Each row was made from one small tree. The marks that hang from a mark follow it in brackets, in the order of their numbers. Every link used is in the known rows. Write each row's tree.
(in the rows, 128 means zero)
Known rows
Z215{Z309{Z899}}: [ 90 144 123 139 122 143 110 113  93 119 148 129 111 128 103 138 147  99
 120 142 141 145 122 123 167 150  96 152]
Z621{Z176}: [ 87 110  99 132 134 129 109 146 123  99 129 133  94 106 132 115 135 132
 122 136 123 140 129 107 145 152 119 147]
Z309{Z215 Z899}: [ 70 114  95 134 132 131 110 126 110 117 144 128 133 189 121 137 134 128
 125 165 144 136 128 115 140 153 135 143]
Z176{Z273 Z324}: [103 142  69 109 162 172 146 125  99  82 151 120  58  93 101 103 159 161
 124 133 117 130 186 109 128 112  82 172]
Z899{Z309}: [ 65 129 103 134 119 128 126 144 131 111 139 113  65 119 111 111 159 136
 131 133 122 138 135  97 130 170 136 143]
Z407{Z215 Z324 Z621{Z176}}: [136 105 114 140 120 135 130 150 133 104 121 134 105 120 162 129 134 113
 103 103 128 144 155  91 127 133 118 160]
Z309{Z899}: [ 82 122 113 151 129 139 106 119  97 118 142 123  97 160 116 120 146 107
 131 151 130 136 148 111 157 161 119 154]
Z899{Z309{Z215{Z407{Z324 Z621}}}}: [124 133 111 134 105 109 136 169 161 139 125 119 124 135 129 152 133 154
  99 112 118 126 127 103  92 138 135 122]
Z407{Z621{Z176} Z899{Z309{Z215}}}: [ 87 126  97 135 128  91 118 167 140 124 134 126 182  89 130 128 130 134
 111 109 129 162 100 116 118 127 186 108]
Z215{Z309{Z899} Z407{Z324}}: [127 147 136 142  98 136 106 117 109 142 138 134 135 133  99 154 136 119
 106 138 121 119 150 121 153 142  73 144]
Z309{Z215{Z407{Z324}} Z899}: [108 120 116 138 107 124 105 131 126 142 133 133 148 191 112 148 126 149
 111 162 125 111 154 112 127 148 113 137]
Z309{Z215{Z407{Z324{Z176}}} Z899}: [ 85 130 132 141  97 134  96 125 122 169 129 128 204 225 100 140 127 150
 111 168 133 128 157 109 128 105 124 142]
Z215{Z407}: [110 120 127 126 129 132 120 141 126  87 132 126  99 144 113 121 133 129
 138 150 116  99 146 114 154 121  98 147]
Z407{Z621{Z176}}: [123 123 113 148 145 123 120 157 124 102 127 129  86  95 152 125 130 113
 110 104 119 157 117 111 136 133 129 146]
Z215{Z407{Z324 Z899}}: [121 135 137 145 109 125 107 130 130 140 141 123 167 110 105 125 135 122
 130 147 112  86 158 125 141 119 118 133]
Z899{Z309{Z215{Z407{Z621{Z176}}}}}: [111 112  99 122 120  92 128 182 154 100 115 134 142 126 134 139 122 160
 107 106 113 148 111 105 120 133 141 110]
Z621{Z176{Z273 Z324} Z407}: [111 140  58 115 157 157 131 149  88 115 134 120  44  73  99 116 152 161
 108 124 130 160 161 107 153 106  87 171]
Z899{Z309{Z215{Z407}}}: [ 78 113 104 108 112 109 128 161 151  98 129 124 133 149 108 132 136 163
 126 150 124 114 129 106 126 149 130 123]
Z273{Z176{Z324}}: [104 115  26 111 153 164 128 135 119  92 141 122   4 101 137 110 143 170
 134 143 110 122 216 112 128 134  96 166]
Z899{Z309{Z215}}: [ 56 121  86 118 119 120 129 154 142 115 138 118 105 143 116 126 147 152
 121 146 138 138 118  99 115 171 154 132]
Z273{Z969}: [100 142 148 126 133 137 126 129 114  94 139 110  81 137 120 119 135  97
 129 145 115 103 152 129 176 130 111 168]
Z899{Z309{Z215{Z407{Z324}}}}: [ 90 123 104 124  93 113 125 159 159 135 128 122 124 144 109 143 139 173
 109 142 122 110 139  97 102 160 129 126]
Z407{Z215 Z621{Z176} Z899}: [123 104 127 136 137 121 122 143 116  76 132 135 177 106 146 112 130  89
 136 110 133 139 145 115 161  97 146 143]
Z309{Z215{Z407}}: [ 99 111 118 109 130 124 125 150 141  90 133 131 146 172 119 140 122 146
 128 159 134  96 128 116 140 126 113 135]
Z969{Z324{Z176{Z273}}}: [ 76 167 110 152 124 167 112 125 114 118 146 124 128 117  86  76 145 132
 135 149 134 128 111 109 125  79  94 156]
Z215{Z309 Z407}: [121 138 136 114 120 139 127 136 125  92 138 131 124 114 104 142 135 116
 124 143 129 100 120 127 163 116  72 144]
Z407{Z324{Z969} Z621 Z899}: [155 176 141 165 137 119 112 121 147 184 148 120 113  86 138 108 121  98
 124  99 127 127 141 123 102  99 163 145]
Z324{Z176{Z273} Z969}: [101 171 125 130 150 157 116 111 128 137 143 125 136 125 100  75 143 137
 143 136 141 139 157 106 122  72 121 170]
Z324{Z176{Z273}}: [ 76 145 117 128 140 167 124 124 106 109 142 118 156 139  94  98 161 132
 133 149 135 135 145 100 142  82 108 163]
Z407{Z215 Z324 Z621}: [134 119 126 140 123 147 143 140 130 104 132 121  91 143 154 130 141  95
 112 114 139 132 158  96 123 131 116 167]
Z969{Z324}: [ 91 143 113 159 120 140 109 134 128 114 147 122  55 118 119  94 128 116
 134 148 128 111 102 119 129 138 101 148]
Z215{Z309{Z899} Z407}: [114 139 139 133 116 134 108 119 100 106 139 136 131 143  95 143 135 112
 128 145 125 122 133 128 179 130  77 143]

Which tree is each row?
[130 166  75 112 171 160 137 115 124 109 153 126  41  84 107  81 144 166
 137 119 121 131 196 112 112  99 100 178] : Z176{Z273 Z324{Z969}}
[108 150  84 141 119 147 109 134 127  94 137 119  30 100 135  93 120 119
 140 158 106  90 153 136 149 138  86 155] : Z273{Z176 Z969{Z324}}
[ 92 118 135 129 126 137 122 129  98 116 141 110 142 147 110 118 146  75
 144 155 171 117 136 120 188 105 144 162] : Z621{Z407{Z215 Z899}}
[102 115 128 132 111 140 120 117 121 116 144 122 163 127 122 111 147 104
 133 148 141  98 172 111 144 120 137 155] : Z407{Z215 Z324 Z899}
[117 135  59 105 148 160 133 129 111  86 139 112   8 105 133 115 137 148
 131 144  92 108 228 129 158 132  92 179] : Z273{Z176{Z324} Z969}
[ 85 135 143 134  90 164 111 101  96 145 138 128 179 185 103 129 151 101
 112 144 156 153 165 105 162 106 100 173] : Z407{Z215{Z309{Z899}} Z324{Z176}}
[123 131 119 146 118  89 112 162 131 112 124 128 168  70 114 116 132 133
 129  94  94 139 128 118 150 113 152 109] : Z215{Z407{Z621{Z176} Z899{Z309}}}
[ 98 140 120 143  89 111 110 139 138 148 137 116 153  95  90 117 150 142
 130 133 104  99 157 115 134 137 140 122] : Z215{Z407{Z324 Z899{Z309}}}
[149 116 111 134 120 108 121 173 154 124 117 140 144 125 149 155 110 151
  88 116 117 131 121 109 106 123 117 126] : Z309{Z215{Z407{Z324 Z621{Z176}}}}
[136 124 136 121 131 125 129 138 114  82 137 141 197  75 133 131 129  77
 120 103 147 149 119 131 171  81 121 140] : Z407{Z215{Z309} Z621{Z176} Z899}
[ 94 175 133 151 119 158 109 123  92 195 145 103 186 106  73 114 163 110
 119 149 156 135 132 113 147  69 133 161] : Z621{Z407{Z324{Z176{Z273}} Z899}}
[123 141  79 118 155 131 112 130 138 124 139 133  38  93 130  90 121 166
 128 112 114 154 188 111 122 125 122 168] : Z621{Z176{Z324{Z969}}}
[144 116 124 138 137 114 120 162 131  86 117 136 106 112 143 131 119 124
 118 106 104 133 130 111 149 107 106 134] : Z215{Z407{Z621{Z176}}}
[113 137 128 138  96 154 119 118  86 155 137 119 100 155 108 155 150  81
 104 143 175 150 138 108 179 146  89 176] : Z621{Z407{Z215{Z309{Z899}} Z324}}
[ 80 175 157 152 106 146 104 121 119 129 141 109 116 160 100  87 123  95
 133 153 117 115 122 132 161  86 108 164] : Z273{Z969{Z324{Z176}}}
[ 94 109 112 128 124 120 107 132 118 107 134 135 159 202 110 140 123 140
 131 166 132 113 144 117 152 135 114 132] : Z309{Z215{Z407} Z899}
[144 152 124 131 151 134 137 148 105  70 127 125 121  72 132 120 136 108
 109 101 100 140 138 123 159 104  99 159] : Z407{Z621{Z176{Z273{Z969}}}}
[160 153 126 160 137 116 109 142 157 172 129 133  57  77 162 110 116 128
 104  89 120 159 141 103  96 127 140 153] : Z407{Z324{Z969} Z621{Z176}}
[ 99 128 131 132 113 148 121 119  78 118 138 123 107 169 105 147 148  69
 125 146 178 152 126 115 200 130  98 171] : Z621{Z407{Z215{Z309{Z899}}}}
[118 148 114 123 103 102 117 147 184 162 129 126 109 137 118 118 122 178
 122 131 127 116 150 101  89 152 144 132] : Z899{Z309{Z215{Z407{Z324{Z969}}}}}
[155 136 137 155 118 106 106 151 134 139 127 134 170  75 131 134 121 122
 111 103 102 118 141 125 135  98 129 123] : Z215{Z407{Z324 Z621{Z176} Z899}}
[106 117 126 134 110 151 130 138 116 142 130 109  69 162 128 134 148 100
 115 149 166 125 146  95 154 140 113 178] : Z621{Z407{Z215 Z324}}
[ 86 133 121 134 109 108 112 139 128 116 137 117 163 107  88 110 149 133
 148 138 105 102 146 118 158 129 140 120] : Z215{Z407{Z899{Z309}}}
[ 99 124 122 135 123 120 137 138 123  95 139 115 159 119 127 106 153  92
 141 112 130 137 146 109 146 113 163 137] : Z407{Z215 Z621 Z899{Z309}}
[ 88 160 103 134 108 100 108 126 170 192 149 119 152 108 111 107 133 153
 126 129 142 128 139 117  88 139 190 128] : Z407{Z324{Z969} Z899{Z309{Z215}}}
[108 102  80 110 136 145 130 150  99  98 126 121  46 134 123 117 141 136
 119 133 146 160 181 100 172 116 108 182] : Z621{Z176{Z324} Z407{Z215}}
[113 118 119 121 111 126 122 148 154 125 132 128 137 164 122 145 125 155
 108 157 130  95 139 114 114 132 112 138] : Z309{Z215{Z407{Z324}}}
[130 117 121 126 137  95 114 163 138  99 130 140 216 114 130 142 106 130
 120 123 122 126 109 134 139  81 146 110] : Z309{Z215{Z407{Z621{Z176} Z899}}}
[120 164  98 103 158 168 149 123  93  72 148 111  66 103  98 105 151 138
 124 130 100 113 205 125 161 103  78 185] : Z176{Z273{Z969} Z324}
[103 107  89 114 136 150 130 147  97  78 122 129 114 114 117 111 153 119
 126 138 161 146 141  93 172 121  97 169] : Z621{Z176{Z273} Z407{Z215}}
[155 149 153 157 120 119 119 138 132 147 139 122 156 103 122 134 127 106
 121 115 110 102 142 131 133  90 127 132] : Z215{Z407{Z324 Z621 Z899}}
[133 137 151 123 135 138 142 126 111  82 149 129 188 102 125 134 138  61
 129 111 156 127 121 135 167  76 119 148] : Z407{Z215{Z309} Z621 Z899}
[ 98 125 141 109 124 145 129 115 110  78 151 131 190 110 106 127 144  78
 142 145 160 109 135 132 179  98 113 150] : Z407{Z215{Z309} Z899}
